(in the rows, 128 means zero)
Known rows, with every step that occurs
pagad-tebo-sebon: [135 127 112  99 109 101 164 137 142 132 125 131 111 169 143 108 160 121
 104 201  86  96 167]
pagad-tufu-rovu: [126 114 128 150 128 101 122  88 147 116  56 111 115 205  89  72 112 149
  85 115 186 107 122]
tebo-tufu: [194 119 156 137 109  66 176  97 140 145 124 108 166 131 118 135  82 140
  94 163 157 121 132]
tebo-tufu-sebon-bifo-rovu: [165  96 133 127 113  97 183  91 122 178 140 130 148 146 128 135  74 133
  85 188 135 116 132]
mufigat-rovu-bifo-tebo-sebon: [114 148  85  62 131 135 149 112  86 179  91 192  86 165 122 133 102 133
 100 121 121 107 132]
pagad-rovu-sebon-bifo-tebo: [ 94  87  84  72 124 117 163  71 160  98  88 142  96 176 148 103 179 150
 118 153 131 130  84]
rovu-mufigat: [174 110 141 125 113  89 172  98 125  96 117 145 112 162 146 144 136 118
 160 134 130 141  81]
sebon-pagad: [105 108 124 136 154 112 112 140 178 129 158 108 178 111 148 153 163 104
 173 102 115 141 106]
pagad-tebo: [122 120 108  92 107 106 161 131 145 137  92 121 114 147 103  84 141 133
 131 173  91  90 158]
tebo-tufu-sebon-pagad-rovu: [155  94 133 133  97  61 164  82 149 161 150 102 149 131 151 157  89 141
 120 167 143 138 115]
mufigat-rovu-sebon-bifo-tebo: [117 108 128  60 128 151 154 102 105 139 110 184  92 161 126 124 141 128
 117 118  74 112 102]
sebon-bifo-rovu-mufigat: [129  80 102  94 164 152 177 109 145 114 109 163 145 183 122  95 147 106
 122 136 146 112 103]
mufigat-rovu-bifo-sebon-pagad-tebo-tufu: [ 98 103 124  61 134  95 170 114 114 200 102 187  91 160  93 126 123 151
 109 120 130 107 130]
pagad-rovu: [ 97  95  90  89 107 109 144  82 156  85  86 120  93 166 145 101 145 162
 133 117 186 137 112]
bifo-tebo-tufu-sebon: [193 174 102 121 105 118 158  74 126 185 109 100 141 132 108 145  70 135
  94 219  92 101 147]
pagad-tebo-bifo-rovu-mufigat: [142 111  98  83 134  94 187 120 137 155  89 160 107 156 115  79 124 129
 100 194 118  77 187]
tufu-sebon: [108 119 120 131 102 143 117 118  91 174 164 139  89 127 150 155 105 127
 129 161  86 136 128]
tufu-rovu-sebon-pagad-tebo: [130 152 113 120 138 106 105 100 134 155 151 131  92 171 151 112 148 139
 155 109 116 131  85]
sebon-pagad-rovu: [ 83  88  94 111 141  96 120 109 194  99 127 103 152 138 158 135 176 129
 176  93 156 150  95]
mufigat-rovu: [118 117 132  79 113 141 132 112 101 127 105 163  90 151 122 123 108 139
 135  80 130 120 129]
sebon-pagad-tufu-rovu: [103  98 124 153 155  94 106 115 190 120 107  94 170 163 121 114 155 118
 139  93 156 126 103]
mufigat-rovu-sebon-bifo: [103  89 143  67 126 141 152 110 101 129 122 194  94 160 133 125 147 131
 124 101  87 122  96]
mufigat-rovu-sebon-pagad-tebo: [107 104 154  68 112 112 139 116 132 133 135 170  92 148 148 131 152 142
 154  98  83 121 104]

Rows
[ 99  85 149 114 161 104 138  90 175 137 152 127 108 160 123 156 205 139
 139 141 136 156  99] -> bifo-sebon-pagad-rovu-mufigat
[146 141 143  88 135 118 124 119 186 137 169 147 106 158 170 103 148 159
 138 138 148 112 125] -> bifo-rovu-sebon-pagad-tebo
[132 119 122 118 179 114 139 125 132 178 159 179 132 118 157 131 127 119
  77 158 139 117 164] -> tebo-bifo-rovu-sebon-pagad
[108  96 142  68 128 109 143 116 120 149 133 184  97 141 146 135 150 132
 134 110  77 117 120] -> mufigat-rovu-sebon-pagad-tebo-bifo
[ 69 112 105 101 172  92 154 142 141 223 133 176 117 139  95 139 169 135
 109 161 117 118 123] -> rovu-bifo-sebon-pagad-tebo
[162 180  88 124 151 140 125 111 154 147 138 108 158 144 154 162 147 100
 112 194  81 117 141] -> bifo-tebo-sebon-pagad
[ 84 113 123  65 141 128 150 119  88 191 105 204  66 160  97 129 120 150
 103 101 136 117 126] -> mufigat-rovu-bifo-sebon
[124 115 160  72 108 127 135 109 102 129 132 183  71 152 150 132 132 148
 129  96 102 127 103] -> mufigat-rovu-sebon
[110 103 134 134 190 121 153 123  97 200 140 177 120 112 100 151 145 108
  49 186 110 124 180] -> tebo-bifo-sebon
[122  96 112 127 159 141 156 140 120 125 155 156 152 170 167 150 177  80
  77 173  98 135 129] -> tebo-sebon-bifo
[114 167  56 106 164 112 152 130 129 204 114 164 140 141 131 151 133 115
  97 181 112 111 124] -> rovu-bifo-tebo-sebon-pagad
[ 98  78 143 152 151  88 120 129 203 110 112  98 186 141 122 126 165 114
 136 110 140 123 113] -> sebon-pagad-tufu
[105  82 146 150 101 104 133 104 138 133  86 119 113 170 108 109 114 141
  79 163 133 109 135] -> pagad-tufu-sebon
[111 152  66 115 158  98 154 125 142 196  93 159 144 156 122 136 134 120
  77 185 124 102 128] -> rovu-bifo-tebo-sebon-pagad-tufu
[112 168  64 119 152 119 117 106  91 193 109 160  86 177 115 103  97 144
 123  95 172 125 100] -> tufu-rovu-bifo
[158 152 150  95 131 134 120 112 155 134 164 159  87 160 172 106 130 170
 116 137 164 118 121] -> bifo-rovu-sebon
[128 142  92  63 122 114 165 100  96 186  72 181  97 156 100 123  78 148
 102 122 135  97 128] -> mufigat-rovu-bifo-tebo-tufu
[116  84  96  79 116  96 181  59 165 102  88 134 109 176 143 106 162 159
 106 165 142 128  86] -> pagad-rovu-sebon-bifo-tebo-tufu
[ 97 100 164 143 174 111 113 106 171 163 143 120 125 169  93 137 189 136
 105 136 135 136 117] -> bifo-sebon-pagad-tufu-rovu
[109 115 109 141 139  89 135  97 140 147  45 135 112 205  86  72 109 150
  74 117 195 101 115] -> pagad-tufu-rovu-bifo
[ 89  93  95 109 131 174 138 117 105 176 154 155 105 154 141 130 114 115
 114 161  94 123 127] -> tufu-sebon-bifo-rovu
[101 118  43  75 109  86 174  66 140 161  64 140  88 168 130 115 108 169
 102 168 178 119 110] -> pagad-rovu-bifo-tebo-tufu-sebon
[183  89 137 126 105  86 196  81 123 168 139 133 143 159 136 142  76 129
  98 190 136 121 115] -> tebo-tufu-sebon-bifo-rovu-mufigat
[ 92 120 104  67 125 125 148 124  90 170  90 196  83 152 115 121 101 145
 118  85 141 113 123] -> mufigat-rovu-bifo
[186 168  99 124 117 112 154  78 144 183 120  93 159 128 117 154  82 127
 107 209  88 102 137] -> bifo-tebo-tufu-sebon-pagad
[204 142 150 139 112  60 155  74 121 162 137 120 126 161 134 126  83 156
  95 149 163 128 103] -> tebo-tufu-rovu-sebon
[105  88  95  95 171 172 159 126 149 131 112 154 152 164 113  88 143 110
 109 132 144 108 126] -> sebon-bifo-rovu
[106  90 103 108 127 160 153 105 104 166 150 163 101 162 144 135 120 109
 127 163  94 124 111] -> tufu-sebon-bifo-rovu-mufigat
[ 80 123 113 109 168 108 152 138 113 220 127 189  96 140  95 143 150 144
  86 160 137 126 126] -> rovu-bifo-sebon
[129 114 123 136 139 109 139  78 151 126  55 123 119 211  92  72 134 141
  71 146 143  97 105] -> pagad-tufu-rovu-sebon-bifo-tebo
[107 162  85 120 164 123 116 101  90 215 120 165  68 183  98 111 114 149
 107 113 168 128 106] -> tufu-rovu-bifo-sebon
